Each row comes from the steps of one walk. Every step used is in the known rows, and no mark comes twice. Write the walk behind each row, first mark first.
Known rows
dekipo-geda-lages-zupu: -0.260,0.265,-1.270,0.065,1.795,-0.833,-1.106,-3.368,0.638,0.007,-0.775,-0.291,0.720,-0.531,1.767,-1.386,-0.032,0.006,0.099,-2.197,-0.539,-1.412,0.204,0.337,-0.242,1.574,0.923,1.091,1.648
vosit-pama-ribupef: -1.857,-0.049,-0.311,-0.574,-1.102,-0.413,0.587,2.689,1.000,-1.334,1.325,0.625,0.457,0.545,-1.715,0.924,-0.543,0.916,-0.712,0.138,0.133,0.567,0.227,-0.131,2.175,0.453,-1.256,1.650,-0.980
vosit-pama-ribupef-dekipo-zofe: 2.980,1.200,1.979,-0.818,-0.548,-0.264,0.352,3.235,-1.293,-1.058,-0.326,-1.283,1.613,0.760,-2.328,0.756,4.340,-1.145,-0.943,1.053,0.294,0.648,0.006,-0.580,1.953,0.302,-0.583,-0.670,-1.629
dekipo-geda-lages: 1.975,0.866,-1.146,-1.192,0.677,-0.665,-0.190,-3.981,-0.082,1.363,-2.633,-0.905,1.350,-0.403,-0.173,-1.325,-1.770,0.714,1.061,-0.261,-0.959,-1.079,2.703,-1.396,-0.221,-1.232,0.740,1.750,0.174
vosit-dekipo-zofe-pama: 3.286,-1.469,1.258,2.094,0.628,0.237,0.435,-1.429,-0.621,0.500,0.829,0.671,0.536,0.761,1.805,2.867,3.081,0.019,0.019,-0.679,-0.581,-0.641,-2.912,0.591,-0.721,-0.557,-1.230,-1.808,-1.994
zofe-pama-geda-lages-zupu: -0.893,0.699,-1.499,1.358,2.744,-0.578,-1.402,-1.464,1.445,-0.464,0.574,1.051,0.140,0.029,2.498,-1.438,0.402,0.080,0.997,-1.418,0.250,-1.908,-0.848,0.643,-1.859,1.339,0.539,-0.230,2.303
dekipo-zofe-pama: 2.345,-1.842,0.968,2.148,1.030,-0.114,0.452,-0.724,-0.620,0.488,1.043,1.227,0.915,-0.214,1.478,3.217,2.491,0.729,-0.423,0.078,-1.539,-0.405,-3.296,0.209,-0.857,0.179,-0.784,-0.955,-0.376
geda-dekipo: 0.151,-1.882,-2.904,1.348,0.674,0.122,-1.274,0.358,-1.999,1.904,-1.829,0.851,-1.866,-1.083,-0.680,0.063,-0.974,0.231,-0.462,-1.464,-2.302,0.034,2.222,-0.082,1.080,-0.038,1.125,0.125,0.808
geda-lages-zupu: -1.113,0.723,-1.966,1.793,2.206,-0.988,-1.576,-1.597,0.989,-0.563,-1.010,0.180,0.221,-0.063,1.271,-1.042,0.861,0.025,0.011,-2.880,-0.396,-1.452,-0.113,0.696,-0.223,1.711,1.170,1.043,1.680
dekipo-zofe-pama-geda: 0.372,-1.018,0.303,0.055,0.834,0.161,0.352,0.652,0.825,0.711,1.639,1.745,0.744,-0.434,2.058,0.611,0.306,0.917,0.473,2.406,-0.031,-0.228,-0.657,-0.147,-3.697,-0.273,-0.269,-1.171,0.454
zofe-pama-vosit-dekipo-geda-lages-zupu: 0.095,0.710,-0.508,0.337,1.616,-0.181,-0.904,-3.636,1.180,-0.308,0.840,-0.015,0.216,0.186,1.866,-1.419,0.309,-0.646,0.913,-1.975,0.848,-1.862,-1.377,0.719,0.278,0.816,-0.328,-0.229,1.044
ribupef-dekipo-vosit-pama-zofe: 0.179,1.689,0.778,-0.648,-2.490,0.692,1.140,0.561,0.997,-1.417,0.396,-0.446,0.360,-0.468,-1.627,1.121,-0.751,-0.390,-0.907,0.265,1.075,5.040,-1.418,-1.172,1.746,-1.175,-0.398,0.193,-1.519
ribupef-dekipo-vosit-pama: 1.234,-0.584,1.346,-1.088,-1.578,0.129,1.692,-0.139,-1.189,-0.967,-0.556,-1.833,0.490,-0.917,-1.180,1.332,-0.461,-0.489,-1.053,-0.541,-0.468,0.811,-0.267,0.453,0.277,-2.044,-0.270,-1.564,-2.053
pama-vosit: -4.245,-0.112,-1.374,1.000,-1.274,-0.256,-0.107,2.194,1.772,-0.494,0.991,1.078,0.045,-1.000,-2.804,0.211,-1.264,1.000,-0.866,0.289,0.811,0.690,-0.326,0.412,1.065,-0.034,0.379,1.754,0.351
ribupef-dekipo-zofe: 3.215,0.448,1.308,0.304,-0.100,-0.616,-0.180,2.281,-1.751,-0.282,-1.644,-1.250,1.685,0.117,-1.589,0.975,4.272,-0.665,-1.067,0.457,-0.353,0.575,0.565,-0.212,0.645,0.408,0.618,-0.664,-1.401
ribupef-dekipo-zofe-pama: 3.591,-1.059,1.662,2.311,1.092,-0.267,0.017,0.956,-1.738,-0.016,1.228,0.901,1.053,0.250,0.806,2.818,3.262,0.495,0.237,0.305,-0.650,-0.704,-2.991,0.263,-0.340,0.321,-0.887,-2.287,-0.373
zofe-pama: 0.312,-2.388,-0.404,3.255,1.026,-0.560,-0.195,-0.116,-0.567,0.397,1.372,2.289,0.271,-0.322,1.655,3.048,-0.250,2.300,0.267,-0.886,-1.264,-0.827,-2.453,0.778,-1.170,0.533,-0.434,-0.674,0.261
lages-geda-dekipo: -0.160,-2.326,-3.084,0.383,1.497,0.265,-1.422,-0.293,-1.641,3.217,-1.181,0.504,-2.207,-1.639,-0.227,-0.362,0.142,-0.807,0.187,-2.662,-1.304,-0.415,-0.234,-0.069,0.810,-0.771,2.145,-0.174,1.372
lages-geda-dekipo-vosit: -0.077,-2.245,-0.883,-1.853,-1.113,0.361,0.254,-3.194,-1.137,2.213,-1.535,-0.552,-1.497,-1.963,-1.149,-0.275,-1.062,-1.961,-1.071,-1.495,-1.490,-1.038,-0.482,-0.303,1.616,-1.298,1.438,0.491,1.088
dekipo-zofe-pama-geda-lages-zupu: 0.145,0.974,-0.795,0.801,2.767,-0.359,-1.083,-1.719,1.397,-0.393,0.438,0.582,0.411,0.052,2.417,-1.348,1.728,-0.705,0.695,-0.951,0.127,-1.723,-1.272,0.373,-1.603,1.236,0.302,-0.362,1.989
geda-lages-zupu-vorovu: -3.367,0.524,0.514,1.129,0.328,0.530,-0.027,0.529,-0.473,-0.328,-1.731,-2.265,-1.454,1.786,2.390,-1.237,-1.786,0.865,0.146,-0.828,0.083,0.434,0.795,1.427,-1.945,2.988,1.656,1.589,1.433
pama-vosit-dekipo: -1.496,0.277,-0.773,1.179,-1.691,0.199,-0.156,0.361,1.265,-0.322,-0.240,-0.243,-0.616,1.161,-1.389,-0.143,-0.052,-0.075,-0.053,-1.604,2.145,0.120,0.951,1.123,0.971,-1.393,-0.304,-0.036,-3.279
lages-zupu-vorovu: -4.503,-0.866,0.773,1.377,-0.431,0.518,0.184,1.650,-0.728,-0.367,-0.977,-1.899,-1.449,1.302,2.683,-0.160,-1.849,1.409,-0.793,-0.742,-0.149,1.174,0.387,2.006,-2.150,3.841,1.747,1.593,1.175
vosit-dekipo-zofe-pama-geda-lages-zupu: 0.840,1.288,-0.634,0.789,2.489,-0.117,-1.070,-2.213,1.415,-0.388,0.221,0.127,0.109,0.685,2.609,-1.539,2.140,-1.162,0.967,-1.469,0.812,-1.885,-0.994,0.605,-1.506,0.706,0.039,-0.992,0.915
vosit-dekipo-geda-baza: -0.491,1.806,1.574,-0.141,0.506,-0.580,-0.554,-3.399,-0.614,-0.032,-3.188,-1.056,-2.606,-0.056,0.066,-0.379,-0.031,-1.962,-0.258,-0.487,-1.775,0.909,1.656,-0.818,0.725,-1.954,0.492,1.162,-1.625

Write each row's walk
-0.214,0.718,-0.193,-1.334,-1.834,1.251,1.128,-1.087,1.317,0.152,0.454,-0.282,-0.727,-1.213,-1.039,0.728,-0.767,-1.376,-0.869,-0.568,0.574,4.961,-2.530,-1.325,1.797,-1.853,0.113,0.440,-0.794  lages-geda-dekipo-vosit-pama-zofe
2.651,-0.627,-0.140,-1.494,0.559,1.039,0.585,-0.060,-0.862,1.447,-1.334,-0.704,-0.375,-1.026,-0.169,-0.071,2.513,-1.925,-1.079,1.307,-1.659,1.109,0.816,-0.756,-0.608,-1.289,0.252,-0.975,-0.674  vosit-pama-geda-dekipo-zofe
-2.118,0.567,1.302,-0.060,-0.233,0.886,0.301,-1.198,-0.690,0.104,-1.707,-3.011,-1.377,2.156,3.011,-1.674,-2.041,0.385,0.529,-0.773,0.682,0.288,1.313,1.321,-1.826,2.423,1.163,1.048,0.322  vosit-dekipo-geda-lages-zupu-vorovu
0.123,-1.965,-0.710,-1.213,-1.625,0.248,0.316,-2.723,-1.358,1.317,-2.087,-0.361,-1.337,-1.566,-1.504,0.064,-1.866,-1.237,-1.566,-0.660,-2.170,-0.700,1.242,-0.275,1.796,-0.780,0.733,0.664,0.751  geda-dekipo-vosit
0.371,-1.976,-0.239,-1.606,-1.151,0.634,0.486,-2.519,-0.943,1.446,-0.472,0.580,-1.486,-1.447,-0.238,-0.376,-2.292,-1.142,-0.559,0.805,-1.541,-1.196,0.550,-0.382,0.165,-1.175,0.093,-0.511,1.389  zofe-pama-geda-dekipo-vosit
0.161,-1.134,0.486,-2.044,-2.201,0.220,0.642,-3.144,0.286,1.092,-0.084,-1.060,0.776,-0.283,-0.051,-0.539,-1.979,0.573,-0.179,-0.036,0.883,0.330,1.800,0.178,0.395,-1.035,-0.321,0.564,-2.407  pama-vosit-dekipo-geda
-1.903,0.859,1.539,0.047,0.070,0.547,-0.003,0.466,-1.474,-0.265,-1.408,-2.878,-1.007,1.795,2.294,-1.769,-1.843,0.723,0.662,-0.098,0.628,0.273,1.323,1.146,-1.627,3.003,1.394,0.726,1.456  ribupef-dekipo-geda-lages-zupu-vorovu
-0.600,-0.142,-0.222,1.876,-1.106,0.390,-0.043,-0.039,1.051,-0.290,1.109,0.529,-0.724,1.345,-0.413,0.739,0.170,0.123,0.575,-1.413,2.150,-0.441,-0.885,1.266,0.718,-1.413,-1.158,-1.156,-2.886  zofe-pama-vosit-dekipo
-3.157,2.437,0.304,0.894,1.656,-0.816,-1.088,0.481,0.680,-0.651,-2.346,0.743,-3.020,-0.515,-0.242,-0.911,-0.195,-1.391,-0.111,1.104,-1.589,0.970,1.599,-0.921,-1.378,-1.393,1.199,1.260,0.635  pama-geda-baza
-1.622,-0.172,0.518,-1.893,-2.107,-0.167,1.272,1.166,0.998,-1.417,1.180,0.018,0.360,0.274,-2.190,0.733,-1.005,-0.019,-1.188,0.431,-0.007,0.110,-0.152,-0.402,2.763,-0.048,-1.533,1.724,-0.803  dekipo-vosit-pama-ribupef
0.805,-1.414,0.873,-1.557,-1.733,0.371,0.706,-3.411,0.173,1.086,0.844,-0.542,0.696,-0.202,0.667,0.096,-1.849,0.643,0.290,0.071,0.872,-0.068,0.533,0.290,0.165,-1.093,-0.896,-0.209,-2.158  zofe-pama-vosit-dekipo-geda
0.107,1.121,0.199,0.886,-0.732,-1.431,-1.474,5.706,-1.727,-1.563,0.444,0.522,0.849,1.394,-2.952,-0.052,0.829,1.218,0.470,0.140,1.502,-0.743,2.041,-0.040,2.657,1.814,-0.063,-0.130,0.096  pama-ribupef-dekipo
2.604,1.109,1.552,-0.461,-0.568,-0.625,-0.197,3.350,-1.279,-0.880,-0.611,-0.859,1.624,0.870,-2.474,0.561,4.271,-0.865,-0.969,1.135,0.337,0.231,0.539,-0.711,2.152,1.035,-0.218,0.033,-0.988  pama-ribupef-dekipo-zofe
-3.688,0.796,0.554,0.457,0.402,0.715,0.055,0.873,-0.066,-0.262,-1.269,-2.017,-1.449,1.756,2.773,-1.914,-2.164,0.808,0.578,0.195,0.586,0.383,1.209,1.252,-2.912,2.799,1.587,1.284,1.738  pama-geda-lages-zupu-vorovu
1.857,2.598,-0.468,-1.483,0.809,-0.039,0.272,-0.831,0.442,-0.047,-1.666,-0.915,0.555,0.167,-0.639,-2.292,-1.080,-0.617,1.803,0.975,0.710,-1.072,2.272,-1.100,-1.615,-2.698,0.174,-0.888,-0.061  ribupef-dekipo-vosit-pama-geda-lages
0.016,-0.453,0.773,0.426,-0.239,-0.465,0.070,1.926,0.557,-0.828,2.443,1.925,0.761,1.110,-0.813,1.747,1.555,0.662,-0.222,1.056,-0.087,-0.916,-1.974,-0.497,2.340,1.637,-1.909,1.212,0.381  dekipo-zofe-pama-ribupef
-1.552,-0.377,0.469,1.277,-0.372,0.398,0.504,1.101,1.443,-0.342,2.704,1.532,0.256,-0.642,-1.587,1.492,1.015,0.137,-0.396,1.236,0.615,0.146,-3.520,0.266,0.859,-0.315,-1.134,-0.055,0.361  dekipo-zofe-pama-vosit
0.676,-0.432,1.115,-0.711,-2.205,-0.765,0.248,-0.019,-1.713,-0.551,-1.529,-0.957,0.618,-0.543,-2.216,0.358,-0.626,-0.320,-1.051,-0.211,-0.253,-0.885,1.152,0.037,1.422,-0.136,0.679,-0.114,-0.177  ribupef-dekipo-vosit
0.730,1.178,0.718,0.373,-0.644,-0.948,-0.625,5.577,-1.709,-1.922,0.885,-0.154,0.800,1.219,-2.758,0.278,0.879,0.804,0.473,0.174,1.534,-0.126,1.324,0.074,2.500,0.812,-0.695,-1.065,-0.790  vosit-pama-ribupef-dekipo
1.762,-0.558,1.513,-2.642,-1.489,-0.515,0.360,0.504,-1.799,-0.056,0.701,-0.997,1.768,-0.184,-0.985,-0.238,-1.317,1.192,0.269,1.160,0.480,0.163,2.044,-0.529,1.373,0.460,-0.556,-0.185,-0.732  vosit-pama-ribupef-dekipo-geda
3.146,-2.084,0.306,1.914,1.472,0.470,0.041,-0.942,-1.532,1.267,0.852,1.378,-0.312,-0.440,1.310,2.575,2.370,-0.138,-0.166,-0.055,-2.027,-0.598,-2.883,-0.022,-0.109,-0.126,-0.859,-1.692,0.292  geda-dekipo-zofe-pama
1.022,1.591,-0.356,0.955,2.797,-0.474,-1.399,-0.535,0.576,-0.801,0.541,0.358,0.513,0.357,1.920,-1.637,2.285,-0.889,1.094,-0.773,0.765,-1.918,-1.035,0.361,-1.279,1.317,0.266,-1.313,2.012  ribupef-dekipo-zofe-pama-geda-lages-zupu
-2.991,0.503,0.973,0.990,0.838,0.868,0.104,0.560,-0.219,-0.196,-0.316,-1.429,-1.578,1.880,3.429,-1.325,-2.072,0.935,0.973,0.305,0.554,-0.007,-0.066,1.323,-3.130,2.785,1.011,0.492,2.044  zofe-pama-geda-lages-zupu-vorovu
-0.434,-1.443,-2.810,-0.043,0.832,0.519,-1.154,0.994,-1.124,2.056,-0.915,1.297,-1.956,-1.086,0.102,-1.360,-1.815,0.123,0.269,0.466,-1.363,-0.072,3.076,-0.346,-0.955,-0.440,1.117,-0.530,1.427  pama-geda-dekipo
1.417,0.540,0.954,-0.284,-1.262,0.477,0.695,-0.424,0.835,0.087,-1.109,-1.404,0.607,0.684,-1.323,0.529,3.685,-1.752,-1.341,-0.165,0.732,0.798,-0.182,0.168,0.948,-1.215,-0.338,0.108,-3.282  pama-vosit-dekipo-zofe
0.790,2.072,-1.575,-0.716,1.497,-0.054,0.168,-0.934,1.243,0.416,-1.650,-0.310,0.553,0.019,0.138,-1.867,-1.326,0.164,1.667,0.638,0.212,-0.553,2.294,-0.995,-2.445,-2.519,0.481,0.015,-0.138  vosit-pama-geda-lages
0.675,-0.211,0.959,0.416,-0.529,-0.190,0.055,1.473,0.597,-0.858,2.280,1.529,0.503,1.802,-0.598,1.561,1.934,0.197,0.035,0.530,0.597,-1.085,-1.670,-0.260,2.427,1.065,-2.233,0.633,-0.771  vosit-dekipo-zofe-pama-ribupef
1.257,-0.479,0.794,0.143,0.895,0.084,0.028,1.854,-0.045,0.286,1.746,1.482,0.803,-0.078,1.557,0.371,0.853,0.775,0.919,2.595,0.570,-0.430,-0.426,-0.047,-3.269,-0.146,-0.347,-2.131,0.471  ribupef-dekipo-zofe-pama-geda
1.916,-1.197,0.910,-1.507,-1.019,-0.856,-0.175,-0.427,-2.300,0.781,-0.660,-0.959,1.826,-0.815,-0.319,-0.051,-1.378,1.640,0.056,0.494,-0.182,0.187,2.551,-0.211,0.061,0.614,0.701,-0.129,-0.485  ribupef-dekipo-geda
-0.050,1.564,-0.430,-0.349,1.661,-0.319,-0.798,-1.158,0.783,-1.105,-0.087,-0.510,0.181,-0.103,1.153,-2.218,0.533,-1.179,0.660,-1.120,0.838,-1.572,-0.060,0.469,-0.999,0.484,0.503,-0.986,1.554  ribupef-dekipo-vosit-pama-geda-lages-zupu
-0.684,0.142,0.899,1.401,-0.308,0.282,0.164,2.331,0.663,-0.782,2.809,1.311,0.376,-0.267,-2.075,1.234,1.506,0.015,0.021,1.376,1.195,-0.056,-3.239,0.279,1.269,-0.201,-1.181,-0.987,0.374  ribupef-dekipo-zofe-pama-vosit
-0.667,1.107,0.320,-0.712,-2.520,0.770,1.469,-0.653,1.772,-1.102,0.260,-0.186,0.307,-0.851,-1.130,1.421,-1.265,-0.276,-1.373,0.054,0.452,5.282,-1.693,-1.184,1.367,-1.310,-0.358,1.173,-1.558  dekipo-vosit-pama-zofe
-1.063,-0.310,0.116,-2.022,-1.786,0.213,0.963,1.002,0.343,-0.858,1.018,0.104,-0.496,0.101,-2.320,0.289,-1.142,-0.638,-0.943,0.398,-0.356,0.012,0.231,-0.485,3.309,-0.277,-1.624,1.200,-0.417  geda-dekipo-vosit-pama-ribupef
-0.921,1.177,-0.564,0.553,-1.584,0.560,0.831,0.897,1.755,-0.976,0.462,0.347,0.383,-0.504,-0.647,1.569,-0.809,0.733,-0.945,-0.293,0.614,5.663,-1.330,-0.998,0.773,-0.788,-0.096,1.047,-1.639  vosit-pama-zofe
-1.456,-0.842,-0.224,1.222,-0.265,-0.799,-0.397,2.327,0.635,-0.843,2.707,2.626,0.363,1.078,-0.666,1.634,-0.332,1.763,0.183,0.358,0.113,-1.215,-1.386,-0.114,2.105,1.824,-1.739,1.403,0.846  zofe-pama-ribupef
-0.970,-0.580,0.016,1.173,-0.077,0.806,0.239,1.054,0.842,0.145,2.505,1.622,-0.584,-0.823,-1.722,1.082,0.933,-0.445,-0.201,1.158,0.265,0.023,-3.199,0.061,1.405,-0.515,-1.202,-0.611,0.803  geda-dekipo-zofe-pama-vosit
0.984,2.034,-0.916,-1.565,0.770,0.033,0.561,-2.027,1.220,0.381,-1.743,-0.671,0.439,-0.154,-0.154,-1.990,-1.635,-0.459,1.359,0.872,0.123,-0.888,2.092,-1.136,-1.983,-2.844,0.287,0.085,-0.057  dekipo-vosit-pama-geda-lages
1.338,-0.595,1.167,-2.281,-1.480,-0.881,-0.254,0.597,-1.821,0.109,0.397,-0.567,1.838,-0.144,-1.088,-0.459,-1.382,1.458,0.241,1.134,0.476,-0.296,2.500,-0.632,1.577,1.195,-0.178,0.530,-0.110  pama-ribupef-dekipo-geda
0.469,-1.886,-2.176,0.708,1.443,0.720,-0.994,0.606,-1.351,2.072,0.427,2.097,-2.107,-0.958,1.089,-0.491,-1.602,0.278,0.953,0.664,-1.353,-0.643,1.257,-0.186,-1.264,-0.488,0.146,-1.662,1.788  zofe-pama-geda-dekipo
-1.300,-0.678,0.119,-2.219,-0.998,0.399,1.550,-0.126,1.251,0.112,0.364,-0.206,0.319,-1.286,0.645,-0.407,-2.243,0.220,-0.430,1.775,0.066,0.823,1.176,0.019,-3.255,-1.944,0.152,-0.647,-0.729  dekipo-vosit-pama-geda
-1.502,-0.676,-0.732,-0.986,-0.021,0.215,0.885,1.460,1.150,0.153,0.507,0.379,0.393,-1.014,1.113,-0.232,-1.764,1.153,0.055,1.490,0.164,1.241,1.512,0.244,-3.884,-1.403,0.417,-0.703,-0.894  vosit-pama-geda
-1.184,-0.549,0.037,-2.502,-1.373,0.215,0.865,0.722,0.536,-0.197,1.358,-0.040,-0.617,-0.158,-2.085,0.088,-0.590,-1.108,-0.654,-0.198,0.158,-0.214,-1.018,-0.554,3.222,-0.596,-1.059,1.049,-0.134  lages-geda-dekipo-vosit-pama-ribupef
-1.129,1.126,-1.547,0.448,2.347,-0.413,-0.911,-1.239,1.591,-0.670,-0.134,0.067,0.130,-0.268,1.983,-1.785,0.300,-0.345,0.539,-1.530,0.276,-1.078,-0.002,0.567,-1.770,0.669,0.724,-0.159,1.444  vosit-pama-geda-lages-zupu
2.123,1.796,-0.825,0.070,2.060,-0.105,-0.269,-1.513,0.980,0.825,-0.848,0.648,0.785,0.378,0.774,-1.304,0.206,0.023,1.985,1.238,0.080,-1.658,0.771,-1.203,-2.292,-1.647,-0.013,-0.332,0.741  dekipo-zofe-pama-geda-lages
